What can hang from each mark
k837: k554 k948
k422: k264
k700: k948
k264: k422 k948
k948: k264 k310 k700 k757
k757: k554 k948
k473: k757
k554: k757 k837
k310: k948

Every row comes from one small tree of marks. Brackets hold a mark, then the marks that hang from it, in the order of their numbers. Every link used is in the known rows. Which tree was each row made from?
Known rows
{k757 k554 {k948 k264}}: [ -5 -22 -15 -27  -4 -16  31  -5  24   0 -11   3   1   4  -6   5  -6  -2
   7   8   9]
{k422 {k264 {k948 k310 k700 {k757 k554}}}}: [  7 -53 -18 -36  14  32  38 -15  18  -5  -5   1   0  22  -3   0  12  -6
  24  -9  12]
{k757 {k948 {k264 k422} k700}}: [  9 -38 -18 -29   8  10  27  -1  16 -24  -8  22  10  12  -1   0  -9  -1
  14 -12  19]
{k948 {k264 k422} k310 k700}: [ 16 -61 -17 -26   9  33  35  -8  17 -34  -4  23   8  20  -3 -12   2   0
  17 -13  33]
{k948 k757}: [ 14 -30 -29  -4   6   8  30 -16  16   3  11  -8   1  12  -8   1   9   1
   4   0   2]
{k757 {k554 {k837 k948}}}: [ 14  -5 -20 -21  -2  -4  30 -14  19   7   0 -10  -7   2  -9  17   8   5
  -3  12  -9]
{k948 k264 k310 k700 {k757 k554}}: [ -3 -74 -20 -24  10  11  40  -6  25 -12  -1   5  -8  17  -1   3   3  -1
  13  -2  30]
{k310 k948}: [ 12  -5 -25 -17   0  -2  18 -15  13   0   3   4   5  10  -6  -8   7   1
  10  -4   1]
{k837 k554 {k948 k757}}: [ 22 -35 -34 -16   7  -5  18 -24  19  -7  -1 -10  -3   6  -4  15   9   2
  -2  -2  -6]
{k264 k422 {k948 k310 k757}}: [ 15 -54 -28 -17   7  34  36 -19  17 -10   0  -1  10  22  -9   0  11  -9
  21 -17   8]
{k310 {k948 {k264 k422} k757}}: [ 12 -57 -32  -8  11  12  34  -8  15 -12   3  13   4  22  -4   4   2  -7
  13 -10   4]
{k264 k422 k948}: [ 16  -8 -19 -17   4  26  36 -19  13 -13  -2  -1  15  19 -16   1   7  -5
  15 -11   2]
{k948 k264 k310 k700 k757}: [  8 -77 -24 -17  15  22  32  -9  22 -20   3  11  -2  17   2  -4   1   1
  15 -10  33]
{k837 k948}: [ 24 -11 -25 -17   3   2  11 -22  17 -10  -1   5   4   8 -12   5   3   6
   3   3  -5]
{k554 k757}: [ 22  -7 -22 -16   4  -4  32 -18  20   7   2 -14   1  10 -10  -9   2  11
   4   6  -7]
{k310 {k948 k700}}: [  9  -7 -22 -25   7   1  17 -11  12  -8   1  11   4  12  -1  -5   4   5
  13 -10  10]
{k310 {k948 k264 k700 k757}}: [  4 -48 -28 -15  18   5  27  -7  17 -12   3  13  -2  18   2   5  -3   0
  14 -11  17]
{k700 {k948 k264}}: [  5 -21 -14  -8  11  11  33 -17  26 -14   5  -4  11  10  -4   9  -4   5
  13  -1  15]
{k757 k554 k948}: [ -1  -5 -17 -30  -9 -19  24  -8  19  10  -8  -3   2   2  -8   2   3  -1
   7   7   0]
{k837 {k948 k310 k700}}: [ 22 -35 -23 -33   6  12   8 -19  18 -21  -4  15   2  10  -3  -2   4   8
  11  -6  14]
{k554 {k757 {k948 k700}} k837}: [ 20 -13 -21 -31  10  -6  31  -4  21  12  -1 -11  -4  -1   8   2  -6  15
   4  -4  -5]
{k473 {k757 {k554 k837}}}: [ 18   8 -22 -23  -9  -8  44 -14  15  10   7 -20  -5   0 -15  -3   8   8
  -8  10   5]
{k948 k264 k310 {k757 {k554 k837}}}: [  3 -70 -24 -12   4  12  47  -7  26   3   4  -8 -10   9   0   6   9  -3
   6   4  17]
{k310 {k948 k264 k700 {k757 k554}}}: [ -6 -45 -24 -21  13  -5  34  -4  20  -5   0   8  -7  19  -1  12  -1  -2
  12  -3  13]

Write each row's tree
[  2 -72 -20 -15  11  24  54  -9  30  -7   6  -8   0  15   2  20   7  -4
  16  -5  12]
{k700 {k948 {k264 k422} k310 {k757 {k554 k837}}}}
[  0 -26 -29 -16   1 -11  29 -12  16  12   3  -5  -5  14  -6   7  10  -4
   9   1  -5]
{k310 {k948 {k757 k554}}}
[  2 -55 -14 -42   1  11  41   5  22 -11 -11  13  -1   6   7   5  -1  -2
  14  -7  21]
{k757 {k554 k837} {k948 {k264 k422} k310 k700}}
[ -1 -55 -25 -23  13   5  41  -2  17 -13  -2  14  -3  25  -3  13   0  -7
  15  -8  10]
{k310 {k948 {k264 k422} k700 {k757 k554}}}
[ 12 -83 -25 -31  13  16  31 -10  24 -25  -8  19  -4  22  -5  16   0  -4
  14  -6  14]
{k837 {k948 {k264 k422} k310 k700 {k757 k554}}}
[  5 -52 -21 -31  10  33  50  -9  19  -5  -1  -6  -1  20  -3  13  12  -6
  18 -16  12]
{k264 k422 {k948 k310 k700 {k757 {k554 k837}}}}
[  8 -43 -27 -15   7  22  28 -22  21  -1   2  -9   4  14  -6  -1   9  -3
  18 -11  12]
{k264 {k948 k310 k757}}
[  4 -58 -24  -9   6  11  52  -7  20  -9   1   1  -1  22 -14  11   4  -8
   7   4   6]
{k948 {k264 k422} {k757 k554}}
[  6 -42 -15 -15   8  19  30 -18  29 -17   2   1  10  10   0   0   1   4
  19  -5  25]
{k700 {k948 k264 k310}}
[ 14 -15 -24 -40 -15 -13  32 -10  19  11  -3 -11  -5  -7  -5  -9   4   5
   1   2  12]
{k473 {k757 {k554 k837} {k948 k310}}}
[ 18 -53 -25 -22  12  37  31 -21  17  -4   0   0   5  19  -4  -8  13  -7
  23 -10   6]
{k422 {k264 {k948 k310 k757}}}
[  9 -51 -21 -28   8  28  38 -19  19   2  -4  -5   1  20  -7  -2  15  -9
  22  -4   4]
{k422 {k264 {k948 k310 {k757 k554}}}}
[  0  -6 -14 -36  -1  -9  32   0  18   9  -4  -4  -5  -2   3  11   2   5
   4   1   6]
{k757 {k554 k837} {k948 k700}}
[ 18 -11 -24 -30   0 -20  26 -16  22   6  -9 -19   2  -1   1  -5   2   8
   2  -1  -6]
{k837 {k554 {k757 k948}}}
[ 22 -58 -21 -36  11  12  39   0  25  -7  -7   4  -1   6  10  -3  -7   9
  12 -11   9]
{k554 {k757 {k948 {k264 k422} k310 k700}} k837}
[  6 -51 -17 -34   5   7  17  -5  22 -19 -10  20   5   6   7 -10  -7   3
  17 -11  31]
{k757 {k948 k264 k310 k700}}
[  1 -27 -26 -23   9  -3  35  -4  15  11   6  -4 -10  11   3  14   9   1
   7  -5   2]
{k310 {k948 k700 {k757 {k554 k837}}}}
[ 33 -60 -24 -31  17  19  35  -9  25 -17  -5   6  -5  12   3   6  -5  12
   8  -6   3]
{k554 k757 {k837 {k948 {k264 k422} k310 k700}}}
[ 10 -52 -18 -34  15  36  45 -12  18   1  -1  -4  -4  17   2   4  14  -4
  20  -9   9]
{k422 {k264 {k948 k310 k700 {k757 {k554 k837}}}}}
